Each row was made from one path, in order. Every step used is in the known rows, and no mark comes twice. Write each row's path.
Known rows
goboz gepuzo galep konos: +1.17,+0.88,+1.60,+2.01,-0.20,+0.95,-0.54,+1.44,+1.74,+3.10,+0.76,+1.47,+0.82,+0.65,-5.84,-0.34,-1.71,+0.07,-0.79,+1.13,-0.20
menazol gepuzo: +0.29,+0.83,-0.08,+0.57,+0.32,-1.27,-1.80,+1.77,-2.29,-0.11,+3.43,-0.34,-0.29,+0.87,-1.12,+0.57,-2.51,+1.13,-2.58,+0.17,-0.57
gepuzo goboz: -2.89,+1.23,+0.18,+3.89,-1.04,-1.98,+2.34,+2.17,+1.15,+0.63,+2.00,+1.01,-0.56,-0.53,-3.05,-0.09,-1.56,-0.97,-0.03,+1.00,+1.21
tebure goboz gepuzo galep konos: -0.97,+0.73,+0.50,+4.96,+0.54,+1.82,-0.47,+2.88,+2.27,+1.90,+1.84,+1.20,-0.84,+0.93,-6.14,+0.31,-0.48,-3.54,-0.75,+1.20,+1.41
menazol gepuzo goboz tebure fepof konos: -0.81,+0.89,+0.61,+5.65,-0.83,-2.13,+0.68,+4.92,-2.46,-0.07,+2.87,+3.06,-0.25,+3.05,-3.52,-0.17,-2.79,-0.61,-1.22,-0.62,-1.14
goboz tebure: -0.88,+0.25,-0.58,+1.54,-0.53,-0.71,-0.67,-0.51,-1.33,-0.08,+1.35,+0.18,+0.25,-1.29,-3.26,+0.33,-2.39,+0.56,-1.16,+0.91,-1.83
galep gepuzo goboz tebure fepof konos menazol: -0.62,-1.62,+3.25,+5.31,-3.73,-0.96,+0.00,+4.82,+0.00,+1.42,+0.92,+1.11,+0.77,+1.64,-3.08,+0.81,-3.19,-2.22,+1.85,+0.83,-0.12
gepuzo goboz tebure: -2.08,+1.23,-0.51,+4.87,-1.61,-1.94,+2.60,+1.14,+0.26,+0.86,+1.78,+1.67,-0.46,-1.08,-4.61,-0.20,-1.94,-0.92,+0.04,+1.03,-0.38
tebure fepof: -3.43,+0.12,+1.96,+1.96,+1.91,-0.13,-1.69,+4.02,-0.63,-0.57,+0.89,+0.08,+0.16,+1.50,-1.60,+0.73,-0.91,-1.17,+0.61,+0.39,-0.46
goboz gepuzo galep: +0.09,+0.88,+1.01,+2.58,+1.40,+0.04,+1.63,+1.84,+0.17,+1.09,+1.62,+1.27,+0.54,-0.81,-3.71,-0.25,-4.09,+0.72,-1.71,-0.35,-1.82
bipi menazol gepuzo goboz tebure: -0.99,+0.42,+0.16,+7.07,-1.84,-1.54,+1.67,+2.09,-1.24,+0.90,+2.23,-0.42,-1.17,+0.75,-4.00,+0.99,-2.42,+1.14,-3.01,+0.36,-0.40
menazol gepuzo galep: -0.49,+1.49,+0.11,+1.21,+0.46,-2.12,+0.47,+2.95,-3.02,+1.00,+2.91,-0.25,-0.03,+0.89,-1.40,-0.21,-2.45,+1.80,-1.81,-0.63,-1.34
galep konos menazol gepuzo: +2.25,-1.20,+1.99,-0.22,-3.99,+0.43,-5.40,+1.95,+0.02,+2.57,+3.17,-2.08,+1.44,+1.49,-2.33,+2.72,-0.78,-1.65,-0.14,+1.69,+0.88
tebure fepof konos menazol gepuzo goboz: -1.75,-1.55,+2.80,+4.35,-2.20,-0.84,-0.89,+6.96,-1.74,-0.43,+3.25,+0.79,+1.15,+2.90,-0.68,+2.03,-3.38,-2.57,-0.42,-1.02,-0.17
fepof konos menazol gepuzo goboz: +0.28,-1.54,+1.36,+2.62,-4.51,-1.28,-0.17,+3.62,-1.96,-0.09,+4.27,+0.25,+1.08,+0.72,-0.43,+2.26,-4.66,-1.02,-2.23,-0.78,+0.20
fepof konos menazol gepuzo: +1.04,-2.10,+1.52,+0.04,-3.58,-0.37,-2.62,+2.48,-3.07,-0.68,+4.02,-0.90,+1.83,+0.45,+0.58,+2.55,-4.89,+0.17,-3.16,-0.95,-0.77
konos galep gepuzo goboz tebure: +0.49,+1.75,+2.25,+3.29,-4.24,-2.09,+1.08,+1.36,+1.82,+2.65,-0.13,+0.04,-1.61,-1.47,-5.57,-0.80,-3.11,+0.42,+2.26,+1.45,-0.88
fepof konos menazol gepuzo goboz tebure: +0.99,-1.61,+0.77,+3.57,-4.90,-1.27,-0.26,+2.72,-2.47,+0.06,+4.12,+0.85,+1.26,+0.52,-1.59,+1.83,-4.89,-1.01,-2.29,-0.64,-1.09
bipi menazol gepuzo goboz tebure fepof: -2.41,+0.27,+1.33,+8.35,-0.43,-1.29,+1.12,+4.74,-1.24,+0.61,+1.95,-0.19,-1.00,+2.65,-4.04,+1.07,-1.73,-0.11,-1.61,+0.12,-0.70
tebure goboz gepuzo galep konos menazol: -0.34,-0.89,+1.32,+4.97,-1.29,+2.43,-1.24,+3.46,+2.45,+1.93,+2.73,-0.28,+0.37,+0.27,-4.93,+2.16,-1.40,-4.94,-0.18,+0.98,+0.91
menazol gepuzo goboz: -0.67,+1.57,-0.20,+3.91,-0.67,-2.43,+1.04,+3.10,-0.94,+0.66,+3.67,+0.99,-0.76,+1.03,-2.33,+0.22,-2.15,+0.09,-1.32,+0.37,+0.52

Which path is each row?
+1.90,-0.79,+2.46,+1.77,-2.12,+1.63,-1.46,+2.04,+1.81,+3.20,+1.89,-0.12,+1.88,+0.06,-4.59,+1.51,-2.78,-1.46,-0.15,+0.78,-0.53  goboz gepuzo galep konos menazol
+1.06,-0.76,+2.35,+4.27,-3.90,+0.11,-3.79,+4.74,+0.51,+3.03,+2.87,-0.27,+1.06,+3.18,-4.77,+2.08,-0.19,-3.95,+1.87,+1.59,+0.30  galep konos menazol gepuzo goboz tebure fepof
-0.22,+1.79,+2.87,+2.35,-3.72,-2.06,+1.14,+2.16,+2.32,+2.43,+0.02,-0.32,-1.61,-1.27,-4.17,-0.57,-3.00,+0.56,+2.27,+1.32,+0.45  konos galep gepuzo goboz
-0.30,+0.02,+3.14,+2.10,-2.28,-0.49,-2.02,+2.99,-1.20,+0.60,-0.70,+1.14,-0.04,+1.17,-4.24,-0.38,-3.34,+0.66,+1.01,+0.13,-2.26  goboz tebure fepof konos galep gepuzo
-0.36,+0.67,+1.04,+4.50,-2.05,-1.98,+1.33,+1.60,+0.79,+2.29,+0.76,+1.32,-0.68,+0.14,-4.70,-0.90,-2.06,-0.30,+1.19,+1.75,+0.42  galep gepuzo goboz tebure
+0.20,-0.82,+1.05,+3.35,-3.29,-1.48,-0.53,+3.60,-0.61,+0.71,+4.88,-1.28,+0.42,-0.02,-0.56,+2.77,-3.41,-2.05,-0.62,+0.08,-0.08  konos menazol gepuzo goboz
-2.54,+0.31,+3.31,+0.84,-1.40,-0.26,-1.47,+4.13,-0.82,-0.67,+0.07,+0.75,-0.06,+1.09,-2.38,+0.27,-3.08,+0.03,+0.11,-0.65,-1.17  tebure fepof konos galep
+0.39,-0.99,+1.30,+0.93,-2.23,-1.00,-0.86,+3.45,-2.74,+1.19,+4.13,-2.41,+1.17,-0.09,+0.33,+2.37,-3.77,-0.28,-1.19,-0.73,-1.69  konos menazol gepuzo galep
+0.55,+1.09,+3.02,-0.53,-2.73,-1.11,-1.54,+0.81,+1.11,+1.87,-0.01,-1.46,-1.06,-1.39,-3.16,-0.17,-3.17,+1.61,+1.44,+1.29,-0.60  konos galep gepuzo
-1.07,+1.53,+0.36,+5.89,+0.23,-1.85,+0.44,+4.95,-1.54,+0.47,+2.94,+1.92,-0.71,+2.53,-3.87,-0.08,-1.94,-1.18,-0.20,+0.01,-1.22  menazol gepuzo goboz tebure fepof
+0.53,+0.82,+2.32,+2.72,-5.40,-1.92,+1.21,+1.31,+0.31,+1.53,-0.06,+1.65,-0.62,-0.82,-5.00,-1.16,-4.26,+1.27,+0.50,+0.42,-0.70  fepof konos galep gepuzo goboz tebure
-0.25,+1.80,+1.41,+5.20,-2.74,-2.18,+0.65,+4.92,-1.48,+0.48,+2.27,+2.42,-1.21,+1.99,-4.67,-0.26,-3.68,-0.19,-0.37,-0.99,-1.94  menazol gepuzo goboz tebure fepof konos galep
-2.53,-1.22,+1.84,+6.02,-3.23,-0.76,+0.98,+4.73,-0.50,-0.03,+2.07,+1.50,+1.20,+0.86,-3.19,+1.32,-3.04,-2.99,+0.62,-0.18,-1.01  gepuzo goboz tebure fepof konos menazol
-1.38,-2.03,+2.02,+2.48,-2.04,+0.37,-2.19,+3.40,-2.21,-0.88,+1.53,+0.37,+1.83,+0.90,-1.85,+1.92,-3.39,-1.74,-0.50,-0.48,-2.40  goboz tebure fepof konos menazol
+0.55,+0.07,+2.93,-0.78,-4.10,-0.91,-1.34,+1.09,-0.20,+0.94,-0.11,+0.14,-0.27,-0.63,-2.72,-0.33,-4.29,+2.21,-0.35,+0.37,-0.14  fepof konos galep gepuzo
-0.65,+1.78,+3.37,+4.36,-2.88,-1.86,+0.58,+3.82,+1.65,+2.42,-0.50,+0.47,-1.54,+0.09,-5.61,-0.83,-2.58,-0.95,+3.51,+1.05,-1.14  konos galep gepuzo goboz tebure fepof
-0.31,-0.86,+1.60,+5.32,-2.50,-1.07,-0.94,+5.46,-1.26,+0.67,+4.10,-0.57,+0.63,+1.48,-1.79,+2.56,-3.06,-3.14,+0.57,-0.25,-1.84  konos menazol gepuzo goboz tebure fepof
-3.39,+1.03,+0.69,+6.36,+0.01,-1.45,+1.65,+3.95,+0.18,+0.58,+1.25,+1.97,-0.51,+1.05,-4.74,-0.32,-1.30,-2.46,+1.39,+0.59,-0.76  gepuzo goboz tebure fepof
+0.83,+1.60,+0.73,+0.65,-1.15,-1.23,-1.48,+2.49,-1.74,+3.23,+2.15,+0.05,+0.45,+2.36,-3.50,-0.41,-0.42,+0.84,-0.66,+0.74,+0.36  menazol gepuzo galep konos
-1.22,+0.09,-0.27,+5.04,+1.99,+1.67,-0.71,+2.07,+1.49,-1.11,+2.90,+1.09,-1.12,-0.28,-3.89,+1.39,-2.50,-3.27,-2.25,+0.92,+0.52  tebure goboz gepuzo
-2.06,+0.68,+4.19,+3.68,-2.44,-1.53,+0.15,+5.63,+0.88,+1.00,-0.51,+1.66,-0.39,+1.82,-3.62,-0.63,-2.86,-0.57,+2.00,+0.03,+0.19  tebure fepof konos galep gepuzo goboz
